Every row comes from one small tree of marks. Brackets hold a mark, then the marks that hang from it, in the order of their numbers. Every link used is in the known rows. Which tree was each row made from?
Known rows
(J943 J62 J193): [ -6.8  -9.2  12.2 -15.5  24.4 -23.9  15.2   2.0  11.6  29.8  42.6   7.2
 -16.1 -23.0 -12.9 -11.3  -3.9  -5.1   8.6 -16.4 -16.8 -19.5]
(J641 (J943 (J62 (J553 (J890 J259))) J193)): [-17.6  -7.6   1.8   0.3   0.5 -20.3  11.7 -33.7   4.0  24.5  37.7   2.5
 -23.7 -12.4 -22.0 -18.7   7.9 -30.9  48.8 -14.6 -12.9 -50.3]
(J641 (J943 J193)): [ 13.1  -6.3  13.5  -8.6  31.2 -29.0   8.6 -14.1   5.4  16.6  27.8  28.0
  -0.5 -10.5   2.2  -5.3  -4.0 -13.9  10.4  -6.7   0.7  -3.7]
(J641 (J943 (J62 (J553 J890)))): [-16.9  -3.9  -5.3  13.2  -9.6 -35.2   6.9 -17.9  -1.2  -3.5  30.3 -16.1
 -17.6  -7.4   1.9  -9.9  -1.4 -16.2  29.4  -1.7  -8.1 -27.2]
(J257 J210): [-28.9 -12.9   5.3 -10.0  17.8  -2.9   9.7   6.4  -1.6 -15.9  28.8   4.2
 -10.6  -4.1  11.4  12.7   8.2  -7.3  -2.6 -11.0  -6.6   2.7]
(J62 J553 (J943 J193)): [ -5.5 -15.9   0.5 -36.5  25.3 -16.2  20.8 -32.3   9.5   5.8  14.6   6.4
 -30.8 -32.7 -24.2 -11.8   5.5 -10.7  27.0  -2.2  22.2  11.9]
(J187 (J553 J62)): [  1.5  -7.0  -1.8  -3.7  27.2 -15.7   3.0  22.6 -14.7  -4.4  28.1 -11.8
   3.7   0.0   9.9  10.9 -11.5  14.0  14.7  -2.3 -13.6 -24.9]
(J641 (J943 (J62 (J553 J890)) J193)): [ -2.2  -6.1   3.9   4.5  11.2 -36.6  14.8 -27.1   3.8  21.3  37.9  -1.7
 -18.5 -20.3 -12.0 -20.1   0.7 -18.6  33.8  -8.0  -9.6 -25.9]
(J62 (J553 J890) (J943 J193)): [  5.0 -17.4   1.2 -20.1  24.1 -24.9  24.6 -42.1   2.6  -7.8  14.6 -18.4
 -20.7 -34.0 -26.5 -11.3   6.4 -10.0  34.8  -5.1  21.2  -6.5]
(J553 (J62 (J943 J193)) J890): [ 20.7 -16.2  -0.3 -19.8  41.6 -36.9  25.6 -32.5  -7.5  -6.8  39.6 -16.3
 -12.3 -24.3 -20.6 -21.3  -8.1   4.2  25.6 -14.0   6.4 -42.3]
(J634 J62): [ -9.5 -24.6  -0.3   3.2  13.2 -19.3   3.1   0.1 -16.8   7.7  18.3   4.4
   8.4  -7.6   9.9  17.6  -5.7  -5.0  -2.6   1.7  -9.5 -26.5]
(J641 (J943 J62)): [-10.9  -1.1   1.1  -0.4   4.4 -31.2   5.5   0.9   3.6   7.2  37.3  12.1
 -11.4  -0.4   7.4  -4.9  -8.5  -8.7   6.4  -5.1  -5.7 -17.8]
(J634 (J62 J943) J259): [  6.7 -28.9 -15.6  -0.8  29.5 -20.9  14.0  -9.2 -22.5   3.8  16.9   7.7
  -1.6 -16.6  -8.6   0.6  -2.1   7.0   2.7 -12.5  10.9 -31.9]
(J634 (J62 J943) (J259 J890)): [  4.1 -29.3 -14.9  16.0  24.1 -21.7   4.5  -1.3 -26.0   3.8  27.4  -0.1
  -8.9 -21.0 -26.0   1.1   2.1   4.1   0.7  -8.1  19.6 -28.8]
(J553 J62 (J890 J259)): [-18.8 -12.6  -6.4   1.8   4.8 -15.2   7.0  -8.8 -12.0 -19.7  33.1 -29.2
  -6.6   5.9  -6.0  -2.0  -6.0 -11.2  28.8 -16.7 -25.8 -75.1]
(J641 J943): [ -3.4  -4.5   2.9  -0.4  13.1 -27.6   0.9  -4.8   0.8  -8.7  17.9  13.4
   0.8   2.0  14.9   5.4  -6.8 -10.7   5.1  -0.4   3.3  -4.4]
(J187 (J634 (J62 (J553 J890) J943) (J257 J210))): [-15.2 -32.8   0.4  -4.1   2.4 -19.6  30.7 -40.1 -52.7 -31.2  29.6   1.2
   0.8 -11.1 -18.6  14.8  16.9   1.1   2.9  13.3  16.8 -41.0]
(J634 (J62 J553 J943) (J257 J210) (J259 J890)): [-31.9 -41.3 -16.9  17.3  12.4 -12.1   9.5 -21.2 -34.2  -2.6  27.6  12.3
 -21.0  -6.1 -27.1  -5.7   8.3   2.6  -1.7  -4.8  17.9 -36.1]
(J945 (J257 J210)): [-35.8 -11.3   1.2  -6.1  15.7 -10.4  24.9  -0.2  -7.9   3.1  19.5   5.0
  -7.2  -1.3  -1.5  18.2   2.3   3.0 -11.4   3.0  -2.4   4.0]
(J890 J259 (J553 (J62 (J943 J193)))): [-22.6 -16.2   3.3 -39.0  19.3  -4.2   2.2 -24.4   2.4  21.1  32.7  18.4
 -24.5 -22.8 -27.7  -9.7   1.0  -5.7  42.9  -0.5  -1.1 -51.8]
(J187 (J634 (J259 J890))): [  2.4  -4.8   8.0  18.9   9.0  -9.2   8.3  36.3 -23.7 -12.9  30.8  -4.6
  -1.0 -20.1 -28.1  12.6  11.0  -6.1  -3.4  -1.4  -8.1 -14.3]
(J187 (J634 J259)): [  0.7  -3.4   9.0   1.7  15.1 -10.5  17.2  28.1 -19.5 -12.0  23.8   2.4
   5.6 -16.9 -10.4  11.0   5.4  -3.2  -0.8  -5.3 -16.5 -17.2]
(J62 (J553 (J890 J259)) (J943 J193)): [-10.4 -20.1  -1.8 -24.8  14.6  -7.2  21.9 -48.5   2.8  -4.5  16.6 -13.9
 -26.5 -27.8 -35.4  -9.2  13.9 -20.2  50.1 -13.5  17.2 -29.7]

Write each row's tree
[-44.0 -11.2  -5.0   1.7 -17.9  -6.5   9.3 -12.9   1.1  -3.3  25.9 -33.8
 -26.8  -8.5 -19.1  -1.5   8.7 -23.0  39.7 -12.2 -20.7 -52.1]
(J943 (J62 (J553 (J890 J259))))
[  8.7 -14.0  -2.2 -37.5  40.8 -26.7  22.5 -22.1   0.1   3.9  39.6  10.0
 -23.1 -23.1 -18.9 -23.2 -10.1   2.0  16.6 -11.1   6.9 -25.2]
(J553 (J62 (J943 J193)))
[-27.1 -13.5   4.6  -7.6  -0.7  -9.0  16.6 -19.6   7.3  23.2  34.2 -18.4
 -27.3 -21.7 -31.1 -12.5  10.5 -24.5  45.6 -17.8 -21.6 -52.2]
(J943 (J62 (J553 (J890 J259))) J193)
[-11.5 -35.1  -9.2  38.1   4.2 -33.0  11.3 -19.1 -34.7   3.7   4.4 -16.4
  14.1   3.1  -3.7  -1.7 -12.5   1.8   9.5  -7.6 -17.9 -75.2]
(J634 (J62 (J553 J890)) J257 J259)
[  6.6 -17.8  -2.3 -25.4  31.3 -20.7  21.3 -38.4  -6.8  -5.1  41.7 -12.2
 -18.2 -17.2 -31.3 -19.4  -0.3  -5.8  39.3 -21.0   2.3 -65.8]
(J553 (J62 (J943 J193)) (J890 J259))
[-24.9 -13.3  -2.8  -6.4   7.6 -18.3 -12.2   0.0  -7.7  -6.4  32.0  -6.8
 -25.0 -22.9 -23.1  -3.0  -3.5   6.3  21.5  16.3  11.3 -24.1]
(J259 (J890 (J553 (J62 J943))))
[  3.8 -17.7   2.5  11.0  15.1 -12.5  14.2  20.3 -39.9   5.0  25.4  13.4
  17.1 -16.8  -5.5  18.3   4.1  -2.2  -6.6  -0.4 -19.8 -37.4]
(J187 (J634 J62 J259))
[-33.9 -14.9  -2.9   4.2 -10.0  -2.0   7.0 -19.2  -2.7 -18.0   7.5 -32.3
 -14.8  -5.2 -11.5   8.3   7.4 -25.1  38.3  -8.8 -10.0 -39.9]
(J62 (J553 (J890 J259)))
[-11.8 -15.5 -14.7 -16.0  12.8 -18.0  14.7 -30.7 -12.9 -30.8  32.7 -27.7
 -17.4  -4.2 -17.4  -6.2  -0.9  -5.0  33.4 -15.6   4.7 -66.2]
(J553 (J62 J943) (J890 J259))
[-33.9 -11.2   5.1  13.0   0.4 -15.0 -19.6  20.2  -6.2   5.4  31.4  -7.7
 -13.6 -12.9  -9.5   4.0  -6.0  -1.3  17.1  16.2 -18.6 -35.2]
(J259 (J890 (J553 J62)))
[-22.9 -12.8  -3.5 -26.0  10.7 -20.2  -2.0  -9.5  -3.2  -6.4  23.7   0.7
 -17.2 -19.8  -5.3  -2.6  -8.7   8.2  25.0  11.5   3.3 -27.0]
(J890 (J553 (J62 J943)))
[-24.2 -10.6   6.2 -18.7   9.7 -14.8  16.5  -4.7  15.6  32.4  34.7   3.6
 -32.4 -26.2 -17.6 -16.6   0.6 -15.1  24.8  -8.8 -17.0 -11.5]
(J943 (J62 J553) J193)
[  6.9 -23.4 -12.2   6.9   9.7 -19.6  27.0 -18.0 -46.2 -16.7  18.5 -13.9
  -1.3 -30.6 -26.9   6.9  15.1  -3.1  21.5   4.0   8.7 -36.7]
(J187 (J634 (J62 (J553 J890) J943) J259))
[-26.2 -16.6 -10.5 -15.6  -3.8  -5.0  14.1 -39.9  -3.2 -29.6   8.5 -29.8
 -26.0 -14.2 -23.7   2.1  12.2 -18.2  43.3  -8.2  20.5 -29.9]
(J62 (J553 (J890 J259)) J943)
[-12.7 -11.7   7.1  -2.9   9.9 -25.9  20.6 -15.1   6.6  20.0  33.6 -21.0
 -22.2 -28.3 -20.5 -17.5   1.8 -13.3  31.6 -11.8 -17.1 -27.8]
(J943 (J62 (J553 J890)) J193)
[ -0.3 -10.8  -2.2   8.9  16.1  -7.0   3.9   7.1 -24.5 -14.1  31.6 -34.7
   8.1   5.2  -1.8  11.9  -2.9   4.2  36.8 -12.8 -18.7 -65.4]
(J187 (J553 J62 (J890 J259)))
[  3.7 -39.2   8.0  17.3  25.6 -28.4  -3.0 -14.1 -26.7  43.1  22.6  26.4
   7.6 -26.0 -38.6  -6.2  -5.2  15.6   5.6   5.8  13.3 -59.0]
(J634 (J62 (J943 J193)) J257 (J259 (J890 J553)))
[ 20.4 -31.5  -3.8   7.6  42.2 -22.5  11.5  -9.6 -21.3  29.6  35.1  15.8
  -9.3 -33.2 -38.2 -11.5   5.1   2.2   4.7 -12.2  18.2 -29.5]
(J634 (J62 (J943 J193)) (J259 J890))
[-12.6 -29.1  -6.2  18.7  13.6 -14.8 -13.3   4.0 -25.8  19.6  19.2   5.6
  -3.0 -28.7 -25.8   7.8   5.7   7.9  12.5   9.8  15.1 -31.5]
(J634 (J62 J943) (J259 (J890 J553)))
[-40.1 -38.4  -9.1  35.6   5.5  -9.0   1.5  -1.9 -34.0   9.5  27.3  11.8
 -10.8   3.6 -14.2  -0.3   6.0  -3.4  -7.4  -6.4  -9.0 -47.8]
(J634 (J62 J553) (J257 J210) (J259 J890))
[-25.0 -22.7   4.0  29.0  17.6 -11.9   4.5  15.6 -18.4 -10.8  32.2   4.9
  -3.4   6.7 -14.1  -1.4   1.4   3.9 -17.1 -18.2  -3.1 -33.9]
(J634 (J257 J210) (J259 J890))
[ -9.8 -19.3   4.3  11.3  -7.2 -18.8  15.3  -9.0 -40.2 -12.5  19.8 -16.6
   7.5 -20.0  -7.7  22.7  10.8 -14.1  15.6  18.2 -15.0 -31.3]
(J187 (J634 (J62 (J553 J890))))
